Known rows, with every step that occurs
zonikar/mebob/pimov/gegeb/fupulo: [-24.8  -6.3   2.7 -18.9  19.4   2.1  16.0 -28.1  28.5   6.1  -4.4 -26.6
 -22.5   9.5  -1.4 -12.2  33.1   6.4 -64.6 -19.6  12.4 -17.6  14.9  17.6]
pimov/gegeb: [-14.4  15.2  24.3  -8.2  10.9  10.9 -14.7 -30.2   7.5   4.3   4.4 -27.3
  -6.5  13.7 -14.9 -34.3  18.7  12.0 -44.7  -9.9 -11.8 -15.8  17.2  11.3]
fupulo/lifis/pimov/nide: [-20.2   3.7  -6.3 -20.0  -7.1   9.5 -21.9  -8.6  24.9  -8.3 -11.6 -21.2
   2.7 -15.6  -1.5 -16.2   1.4  -7.0  10.3   0.6 -18.3   3.8  -4.8  25.5]
nide/fupulo: [-10.9  21.5  -2.4  23.4  21.3  11.0 -21.4   1.5  12.2  16.0  16.9 -24.0
   0.1  15.9 -13.5 -13.3   7.1   4.4  13.4 -20.9 -10.3  -0.4   1.6   4.8]
pimov/zonikar/mebob: [ -4.6  -3.4 -13.6  21.5  -0.4   5.3 -12.9  -7.6  10.7  12.0 -10.3  -7.5
 -16.1  13.1  -2.9 -26.0  11.3 -17.6 -27.2   0.8 -21.5 -13.0  15.1  16.9]
mebob/pimov: [ -6.2  -5.1  10.8  12.0  -1.0   8.6 -11.6   4.9  31.3  11.4  -4.1 -26.0
   3.2 -12.1   5.5 -29.2 -19.3   8.6  -0.7  -3.6 -20.4 -15.2   0.6  13.8]
lifis/pimov: [ -0.1  -0.9  -5.5  -6.2   1.6   7.7 -14.0   3.4  22.0   9.6  -6.1 -24.8
  13.6  13.9   7.8 -28.3 -19.5  13.5  -5.9  12.6 -23.9  13.1  11.6  27.4]
gegeb/mebob/zonikar/fupulo/lifis: [-17.7  -3.9  -9.6 -15.7   1.0  -1.3  -9.5 -10.1  31.4   3.0   4.9  -0.1
   4.6   9.1   9.6  -6.7  -4.6  -3.7  11.5 -11.7  -3.9   3.2 -18.6  22.9]
fupulo/gegeb/mebob/pimov/nide: [-21.4  -2.9  16.2   7.6  12.9  16.0  -3.9 -39.6  26.7   0.0 -12.4 -16.2
   4.3  -8.1   7.8  -8.1  32.5  18.6  12.9 -13.5   3.8 -22.0 -12.2  -5.0]
nide/pimov/gegeb/fupulo/lifis: [-34.7  13.2  -9.3 -31.6  30.0   4.4   1.7 -34.6  26.5   5.0   9.7 -37.2
  -5.3  -1.2 -14.3 -10.1  30.9   0.3 -48.2 -17.7   8.9  -4.5   2.8   4.8]
mebob/nide/fupulo: [-12.1  20.3 -12.3  21.9  15.4   7.6  -5.1 -11.0  15.4   4.9  21.5 -11.7
   3.1  -8.4 -12.6  -7.5   9.2  11.9  39.2 -28.8 -12.6 -11.1  -2.0   0.7]
lifis/mebob/nide/fupulo: [ -6.6  24.6 -18.5   2.5  12.1   6.5   2.2 -20.6  11.2  -3.2  16.2   6.8
   2.9  -6.0  -9.9  10.1  -5.6   3.6  49.2 -26.1 -10.8  -0.7  -4.5   7.3]
pimov/zonikar/fupulo/lifis/mebob: [-15.2   7.2  -6.6 -33.9  -1.0  -0.7 -18.4 -15.4  26.2  -7.0  -4.1   3.6
 -13.9   1.8  -5.9   7.6 -20.4 -31.6  -2.4  -5.7  -9.5  13.8  -7.7  26.4]
gegeb/mebob/nide/fupulo/lifis: [-18.4  18.4 -20.1  -7.4  15.3   3.9   7.1 -18.6  18.1   0.4  17.2  -9.9
  10.4  -7.8   3.5   0.6  28.2  -2.9  51.2 -29.7   4.3  -9.1 -19.8  11.6]
lifis/pimov/nide/fupulo/gegeb/mebob/zonikar: [-36.6  -2.8 -13.8  17.6  18.7   8.3  -5.0 -40.2  17.5  -0.2  -2.4  -6.3
   5.3   5.2   7.8   2.7  36.5  20.0  56.0  -5.9  -1.5  -3.3  -4.4   4.2]
zonikar/mebob: [  4.1   9.2 -11.7  14.7  -0.9   6.6  -6.0   2.0  11.6  19.4  -2.0  -0.3
   0.3  23.6   6.1 -34.6   1.3  -0.7 -30.5  -5.7 -16.0  -8.6   6.6  16.3]
gegeb/fupulo/lifis: [-13.5   8.7 -11.3 -17.9  19.4   9.4 -15.0 -17.6  30.7  15.1   2.3 -38.3
  19.2  -2.2  13.5 -15.5   6.3  -3.5 -38.3  -5.1   6.0  -1.0 -18.7  23.0]
lifis/pimov/nide/fupulo/gegeb/mebob: [-28.8  12.2   0.8   4.0  32.9  11.9  -0.7 -38.8  14.2   3.4   1.4 -17.6
   6.5  25.3   4.6   5.0  51.7  21.6  33.9 -15.6  16.1   5.9  -2.7  -2.3]
pimov/nide/fupulo: [-17.2  21.3   1.8  24.3  17.0  17.2 -28.0 -11.4  12.0   2.0  11.7 -20.1
 -10.3   3.3 -26.0  -0.1  21.4   2.2  17.7 -29.4 -11.8  -9.2  -2.9  -2.2]
fupulo/gegeb/mebob: [ -5.2  11.8   9.5   9.0  28.9  15.5  -4.1 -41.8  12.9  20.3  -0.1 -20.6
  30.5  29.6  21.8 -22.4  30.7  28.9  -4.6   0.1  10.7  -3.3  -8.3   0.0]
mebob/zonikar: [ -5.9  -3.3  -6.3  27.3  -1.5  10.2 -26.3 -13.6  17.7  12.8  -0.5 -14.0
  16.2  -6.2   6.7 -31.2 -20.3  13.8   4.0   7.4 -32.5 -14.9  -0.3  18.2]
pimov/zonikar/fupulo/lifis: [-25.0   0.5   1.6 -12.8   0.5  -0.6 -27.9  -1.4  32.3   0.4   1.7 -16.9
 -14.0  -4.4 -10.4 -10.4  -1.9 -26.7 -12.5  -9.7  -9.7   1.9  -6.2  19.4]
zonikar/fupulo/gegeb/mebob/pimov: [-20.3  -7.6  17.3  -1.8  17.2   2.5   7.6 -19.2  37.5  11.1  -2.9 -11.1
   2.4  15.5  16.2  -8.2  12.3  22.2  10.3 -15.3  14.7  -4.9  -7.3  -0.4]
pimov/gegeb/fupulo/lifis/mebob/zonikar: [-29.0   3.5 -15.8 -36.6   8.7   1.9  -3.6 -52.2  19.8  -7.3  -3.5  -6.9
   0.6 -12.4   7.2  -1.6   1.5  -7.7 -15.8   0.5  -5.3  -6.6  -6.2  33.0]
nide/fupulo/gegeb/mebob/zonikar: [-28.5   5.2  -9.4  30.6  28.4   8.2  -8.5 -38.1  14.1  15.0   8.1 -10.3
  14.5  12.3  13.9  -8.7  28.6  21.4  41.5  -7.9   0.2  -9.7  -8.1   0.4]

Rows
[ -2.3  17.7 -21.7 -26.5  -7.4   4.2   2.7 -31.3  19.2  -7.7   1.0  10.4
  19.6 -28.8  11.6  -7.9 -19.3  -5.3  32.2  -4.9 -14.7  -5.4 -18.4  22.6] -> fupulo/lifis/mebob/nide
[-25.9 -15.3   3.2 -23.6   4.0  -3.4  -4.8  -4.4  40.3  -5.4  -5.9 -18.0
 -18.6  -1.6  -1.9   4.0   9.5 -22.0   6.2 -16.7   1.0  -1.7 -10.0  20.3] -> gegeb/mebob/pimov/zonikar/fupulo/lifis
[-27.0   9.8  -1.4 -41.5  23.3   1.3  14.3 -27.5  10.9  -6.1   5.5 -23.5
 -10.9  28.5  -3.8  -2.9  46.2   1.2   9.0 -19.8  12.2   7.7  10.0  24.3] -> nide/fupulo/lifis/pimov/gegeb/mebob
[-35.4   5.9  18.9 -55.7  -1.6  -6.8   4.5 -20.7  32.2 -15.5  -2.1   0.0
 -32.5  -8.7 -11.0  -3.3  -7.6 -15.6 -13.1 -21.9   0.2  -3.9   5.8  24.4] -> zonikar/fupulo/lifis/mebob/pimov/gegeb
[-22.5   0.8  28.3 -10.0   4.1   5.2  -3.2 -21.2  22.4  -1.0  -3.0 -30.4
 -18.0  -8.0 -12.4 -31.4   9.5   9.4 -25.3 -11.8 -12.7 -24.9  17.7  14.1] -> mebob/pimov/gegeb
[-17.8   5.2  16.6 -24.0   7.0   5.6  -6.0 -21.7  14.3  -1.6  -4.7 -28.8
  -7.8  15.1 -10.3 -32.0   9.9  13.2 -31.4   1.4 -12.4   1.0  27.9  25.0] -> lifis/pimov/gegeb
[-24.1  -4.5  15.5 -16.9  25.7   8.3   3.4 -34.1  31.5   3.5  -2.4 -44.5
  -9.9   2.0  -5.5 -11.9  23.7  15.1 -60.1 -15.6   9.8 -18.1  10.8  15.0] -> mebob/pimov/gegeb/fupulo
[-33.1  27.4   7.4  27.1  31.9   9.4 -22.3 -19.3  16.6  20.4  16.8 -21.9
   6.3   5.5   0.8 -21.1  25.0  14.6  18.9 -17.6   3.3  -3.6  -4.2  -9.5] -> nide/fupulo/gegeb
[-38.4  26.9  10.4  28.0  28.4  14.5 -29.3 -32.8  15.2   9.1  11.2 -19.4
  -3.3  -4.9 -10.0 -11.2  39.0  12.2  19.3 -24.2   2.1 -11.1  -8.1 -15.9] -> pimov/nide/fupulo/gegeb
[-42.7   5.9   3.4  19.5  25.0   1.8 -18.5 -23.1  31.0  11.9   6.8 -14.2
 -15.0   7.4 -18.6  -9.2  16.9   5.7  -8.2  -9.7  -2.7   4.7  11.8 -21.6] -> nide/pimov/zonikar/fupulo/gegeb
[-16.5  -1.9  -4.2  24.6  16.9  11.2  -8.6 -44.6  14.2  16.0  -3.6 -10.7
  27.7   9.5  25.0 -22.4  18.6  28.0  16.6   8.1  -4.3 -13.2  -8.7   6.0] -> fupulo/gegeb/mebob/zonikar
[-35.1  -3.0 -26.3  -5.4   1.0  -3.9  -7.4  -8.8  25.9 -11.0   1.3 -21.5
 -13.1 -30.5  -8.4  -0.3  11.8 -23.3  45.8  -5.0 -19.7   0.2   5.9  24.7] -> mebob/nide/fupulo/lifis/pimov/zonikar
[-15.3   0.1 -29.3 -19.0   6.9   4.9 -11.4 -35.0  25.9   2.5  -5.4  -6.0
  17.9 -13.4  19.7   1.9 -21.3  -7.0   2.4   6.7 -11.6   0.4 -18.9  33.7] -> gegeb/fupulo/lifis/mebob/zonikar
[  4.4   8.2 -22.4  11.2  -9.3   3.6  11.2 -11.1  14.7   8.2   2.8  12.0
   7.8  -5.3   6.5 -27.4   3.4   8.4   0.3 -12.7 -17.0 -19.2   1.5  10.6] -> zonikar/mebob/nide
[-11.1 -11.5 -31.0   6.1 -12.3  -2.7  11.5 -11.9  19.0  -3.6  -9.4   3.5
  -8.1 -11.1   1.3 -18.4   6.0  -6.5  11.5   2.1 -24.2  -9.7  17.4  22.0] -> lifis/pimov/zonikar/mebob/nide
[-15.5  -5.1  11.5   8.3  18.0   9.4   5.3 -27.2  29.1  14.2  -7.5 -21.9
  15.1   3.2  23.3 -19.4  17.2  24.3  12.0  -3.9   6.2 -14.0  -6.9   3.1] -> fupulo/gegeb/mebob/pimov
[-25.0  12.1 -27.5  -5.4   0.4   0.6 -16.1 -18.0  17.3  -3.3   5.2   7.1
   1.8 -17.2   5.9  -0.1 -22.0 -18.7  49.6  -5.6 -22.5   0.5 -14.7  26.1] -> nide/fupulo/lifis/mebob/zonikar
[-21.1  12.0  -6.3   8.7  12.5  11.6 -20.2  -3.0  17.1  -3.7   5.4 -21.6
 -12.3   4.8 -20.5   1.2  13.2   2.5  27.1 -20.1 -13.1   5.4   7.4   9.1] -> lifis/pimov/nide/fupulo
[-22.8  -8.2   5.0  -9.9  23.3   2.3  -2.4 -32.8  25.9   5.7  -7.9 -15.9
   0.7  36.6   9.1   0.9  30.7  12.0  -0.2   1.1  13.3  16.8   6.1   7.1] -> lifis/pimov/zonikar/fupulo/gegeb/mebob
[ -8.6  15.6 -17.6 -35.5  -9.4  -1.9   3.8 -20.7  28.3 -10.9   7.5  19.9
   7.1 -17.3   1.9   3.0 -24.9  -7.8  27.1 -16.7  -7.3   6.2 -17.4  20.0] -> zonikar/fupulo/lifis/mebob/nide
[-22.9  -0.3 -14.1 -27.4   7.5  11.4 -14.4 -21.9  32.4  -6.3  -9.9 -31.8
   5.5 -10.6   3.1  -2.2  12.6  -2.0 -17.1  -2.4  -0.9   6.0  -9.9  26.2] -> gegeb/fupulo/lifis/pimov/nide
[-11.5   1.8 -29.9   9.2   6.9   6.3   1.9 -34.8  15.5  -6.4  -2.0  -3.1
  -6.5 -19.0 -23.7   6.4  -6.3  -4.8  24.3   0.0 -30.1  -6.0  15.0  -4.3] -> lifis/mebob/nide/pimov/zonikar
[ -6.5  -6.8  -7.4  11.1  -9.6   1.8   4.0  11.6  28.9  13.3  -8.6  -3.6
 -10.6  -1.9   9.6 -33.1 -11.2  -2.5  -8.6  -7.0 -18.4 -17.3   6.1  17.4] -> zonikar/mebob/pimov
[-24.7  15.0  -3.6  -2.7  12.4   5.4  13.6 -37.9  12.2  -2.6  13.4 -13.5
 -10.8  -9.1 -30.8 -22.2  20.8  21.5  -9.1 -20.3 -17.3 -17.9  22.8 -12.8] -> mebob/nide/pimov/gegeb
[-16.0 -17.1   6.1  22.4  -1.0   7.1 -20.3  -7.2  28.4   3.4 -13.6 -35.8
 -12.5 -19.5  -6.4 -19.1  -5.4 -10.2  -1.4   5.0 -26.5 -20.5  10.0  15.0] -> mebob/pimov/zonikar
[-41.5   4.7  -6.4  17.8  16.9  -1.6  -6.1 -33.3  32.7   4.0  10.0  -3.4
 -10.9 -12.2 -17.9  -4.8  20.2  10.7  14.9 -15.3  -4.0  -2.9   8.5 -25.8] -> mebob/nide/pimov/zonikar/fupulo/gegeb
[-38.6  -0.9  -8.9 -29.9  10.6  -6.2   9.6 -26.9  28.7  -4.9  10.0   1.9
 -19.1  10.3 -15.8  -0.4  17.4  -0.5   2.6 -22.0  -2.2   1.6   2.0   5.5] -> nide/pimov/gegeb/mebob/zonikar/fupulo/lifis
